Each row comes from the steps of one path. Every step used is in the known rows, and no mark comes twice. Write the path behind each row, first mark first.
(in the rows, 128 means zero)
Known rows:
datofi -> vetamu: [ 81 122 137 143 121 111 132 128 138 145 142 123 132 129 122 119 102 136
 119 121 123 127 139 120 139 131]
numir -> zagofof -> kilom -> pige: [158 124 131 121 157 113 101 122 183  98  83 132 128  86  93 174 136 144
 131 141 108 133 144 141 131 161]
zagofof -> numir -> gazoz: [134 125 133 151 150 191 185 122 114 174 124 134 146 139 128 120 168 129
 136 117 129 117 147 137  95  77]
kasa -> kilom -> pige: [157 130 137 111 129 128 129 112 104 104  55 100 143 133 129 141 131 122
 122 121  91 128 153 142 140 133]
datofi -> vetamu -> numir -> pige -> kilom: [113 112 155 167 118 172 163 116 138 137 126 106 102  52 100 129 119 170
 117  86 119 124 121 118 122 129]
vetamu -> numir: [128 121 131 128 105 145 138 130 128 142 140  87 119 105 123 116 155 124
 122  91 134 131 120 137 159 127]
gazoz -> kilom: [163 135 143 149 135 129 143 128 170 109 127 118 128 121 105 122 135 121
 124 136 142 129 148 139 156 151]
gazoz -> kilom -> pige -> numir -> vetamu -> datofi: [224 157 135  98 159 252 130 109 160  68  88  56 140 158 126 110  75 147
 128  98  90 124 158 170 220 139]
pige -> kilom -> gazoz -> numir -> zagofof: [232 122 167 129 111 168 120 115 108 196 105 200 123 105  54 148 106 146
 132 153 117 138  79  89 117 173]
kasa -> numir: [128 132 138 129 108  92 122 126 126 154  90 128 144  96 127 117 133 130
 122 125 108 131 131 131 130 127]
pige -> numir -> zagofof -> kilom -> gazoz: [195 111 156 132 144 130 125 113 159 204  77 101 137 131 108 163 124 163
 134 141 147 131  69  89 167 152]
pige -> kilom -> gazoz -> numir -> vetamu: [251 119 151 115 115 237 143 114 104 133 109 183 130 122 137 118  62 143
 133 149 115 117  95  92 129 124]
zagofof -> numir -> gazoz -> kilom: [169 135 149 167 159 193 202 123 159 153 124 130 143 130 105 111 177 123
 135 123 139 121 166 151 125  99]
gazoz -> numir: [160 135 129  76  88 165 109 119 131 136 134 140 124 153 146 121 127 116
 131 135 123 129 138 134 123 137]
zagofof -> kilom -> pige: [150 122 120 101 141 129 135 120 174  99  88 116 124  97 166 155 131 131
 129 151 108 120 159 155 127 108]
kasa -> kilom -> gazoz -> numir: [185 124 159 107  84 156 136 115  87 190  68 125 146 152 149 123 115 116
 125 134 141 127  99  90 162 137]
kasa -> kilom -> pige -> numir -> vetamu -> datofi: [196 152 138  90 147 232 133 111  90  87  31  55 141 173 140 121  71 156
 127  80  92 118 136 149 192 129]
numir -> zagofof: [140 131 137 147 143 113  97 134 137 128 126 145 133 116  54 143 134 142
 135 124 127 147 109 121 128 175]
kilom -> pige: [156 126 118 106 137 146 117 112 125 104 117 107 136 122 133 137 119 127
 126 135  73 125 156 154 139 125]
numir -> vetamu: [165 128 119 125 148 182 121 134 128  64 129 130 143 140 137 115  87 138
 131 122 126 116 129 127 141 128]
numir -> gazoz -> kilom: [174 139 154 173 148 153 192 118 168 147 137 149 148  94  94 108 171 110
 127 126 135 126 131 136 121 113]
datofi -> vetamu -> numir -> zagofof: [102 114 149 152 116 115 105 133 147 156 150  98 131  94  46 127 133 145
 118  80 125 140 111 123 167 179]

Which path is each row?
[149 157 125  81 114 242 114 133 124  93 122 146 134 140 148  99  75 130
 134 104 138 122 129 136 153 134]
gazoz -> numir -> vetamu -> datofi
[141 123 140 136 119 132 104 139 138 138 137 105 125  95  51 136 160 139
 126  84 128 148 101 130 156 178]
vetamu -> numir -> zagofof
[134 102 168 182 117 177 178 111 119 185 117 104 123  43 109 126  99 170
 123 102 119 119  90  84 157 120]
datofi -> vetamu -> numir -> pige -> kilom -> gazoz
[217 140 158 148 148 183 185 104 160 175 125  99 141 142 101 109 175 125
 128 116 124 122 122 137 143 118]
pige -> numir -> gazoz -> kilom
[162 133 156 152 131 136 152 112 120 129  64 153 122  43 105 131 118 166
 126 126  97 126 123 115  85 130]
kasa -> numir -> pige -> kilom
[175 124 145 121 144 124 107 123 181 154  82 102 117 140  96 168 145 164
 132 131 143 136 102 119 132 163]
pige -> numir -> zagofof -> kilom
[214 123 132  90 107 231 114 117 109 124 132 141 162 153 162 104  66 136
 129 140 120 117 106  98 172 126]
kilom -> gazoz -> numir -> vetamu
[170 119 140  94 100 155 139 119 160 183  99 145 132 117 187 139 120 125
 131 161 159 120 105  99 146 118]
zagofof -> kilom -> gazoz -> numir
[167 136 139  94 104 152  76 124 139 138 129 154 124 145  72 138 131 131
 134 129 116 144 120 128 122 185]
gazoz -> numir -> zagofof
[160 115 138  98 107 190 136 108 163 155  92 127 133  99 191 144 113 150
 131 153 153 114 110  93 141 119]
zagofof -> kilom -> gazoz -> numir -> pige
[162 135 140  93 114 132  95 129 181 136 102 165 114 111  98 160 146 133
 131 145 148 133 122 123 114 174]
gazoz -> numir -> zagofof -> kilom
[190 132 131 124 141 148 130 108 169  87 115  99 137 118 114 132 132 119
 124 140  91 125 177 166 166 146]
gazoz -> kilom -> pige
[229 127 112  77 146 228 104  98 119  69 107  56 151 183 152 126  77 156
 132 111  61 111 149 152 168 125]
kilom -> pige -> numir -> vetamu
[202 135 142 150 156 170 178 106 169 121 121 128 158  93 101 117 165 111
 128 135  83 123 154 161 134 118]
numir -> gazoz -> kilom -> pige
[193 122 150 112 103 161  90 118 115 188 124 155 149 133  80 138 112 129
 138 142 123 138  86  97 161 178]
kilom -> gazoz -> numir -> zagofof
[183 132 142 120 141 147  92 116 129 158 116  92 129 165  66 143 132 155
 129 112 111 139 105 123 145 179]
pige -> numir -> zagofof
[201 125 135 105 154 178 177  92 171 162  80  96 137 119 163 144 162 141
 138 134  92 113 129 152 113  75]
zagofof -> kilom -> pige -> numir -> gazoz
[188 124 125  81 138 158 131 104 171 125  76  62 117 143 178 158 133 151
 128 138  99 118 150 151 145 107]
zagofof -> kilom -> pige -> numir
[120 109 140 132 130 111 109 127 195 124 109  88 122  65  83 156 140 149
 121 102 104 133 142 145 171 162]
datofi -> vetamu -> numir -> zagofof -> kilom -> pige
[161 152 130 104 147 232 128 120 120 112 102  84 130 170 138 107  72 160
 138  86 127 122 114 133 179 120]
pige -> numir -> vetamu -> datofi
[195 132 139 144 165 209 191 106 156 130 107 110 150 127 111 120 168 120
 134 133  89 115 192 176 139  95]
zagofof -> numir -> gazoz -> kilom -> pige
[117 149 124 125 159 239 144 144 114  88  94 121 131 156 143 111  80 149
 141  95 145 117 159 145 160 105]
zagofof -> numir -> vetamu -> datofi
[156 118 156 154 124 114 166 126  83 178  63 119 152 132 132 127 116 129
 124 127 149 123  91  83 163 130]
kasa -> kilom -> gazoz
[219 122 156 115  94 178 148 114 108 195 107 182 117 111 131 131 101 134
 129 157 116 122  97  96 119 120]
pige -> kilom -> gazoz -> numir
[177 123 136  92  86 172 122 114 109 188 127 138 145 147 152 120 104 121
 131 150 129 122 105 100 158 125]
kilom -> gazoz -> numir
[176 144 136  93 110 250 129 126 109 140 111 147 155 138 156  96  50 132
 136 114 142 119  94 108 188 121]
kilom -> gazoz -> numir -> vetamu -> datofi
[136 123 168 185 121 149 198 121 182 173 161 108 145  73  81  92 178 116
 120  84 139 127 131 142 163 116]
datofi -> vetamu -> numir -> gazoz -> kilom
[189 148 120  79 154 252 117 110 112  88  92  61 139 164 147 119  63 155
 140  92  79 120 140 161 187 118]
kilom -> pige -> numir -> vetamu -> datofi
[209 117 134  95 111 206 132 121 158 124 100 148 147 125 197 124  76 143
 130 153 152 108 107  96 155 115]
zagofof -> kilom -> gazoz -> numir -> vetamu
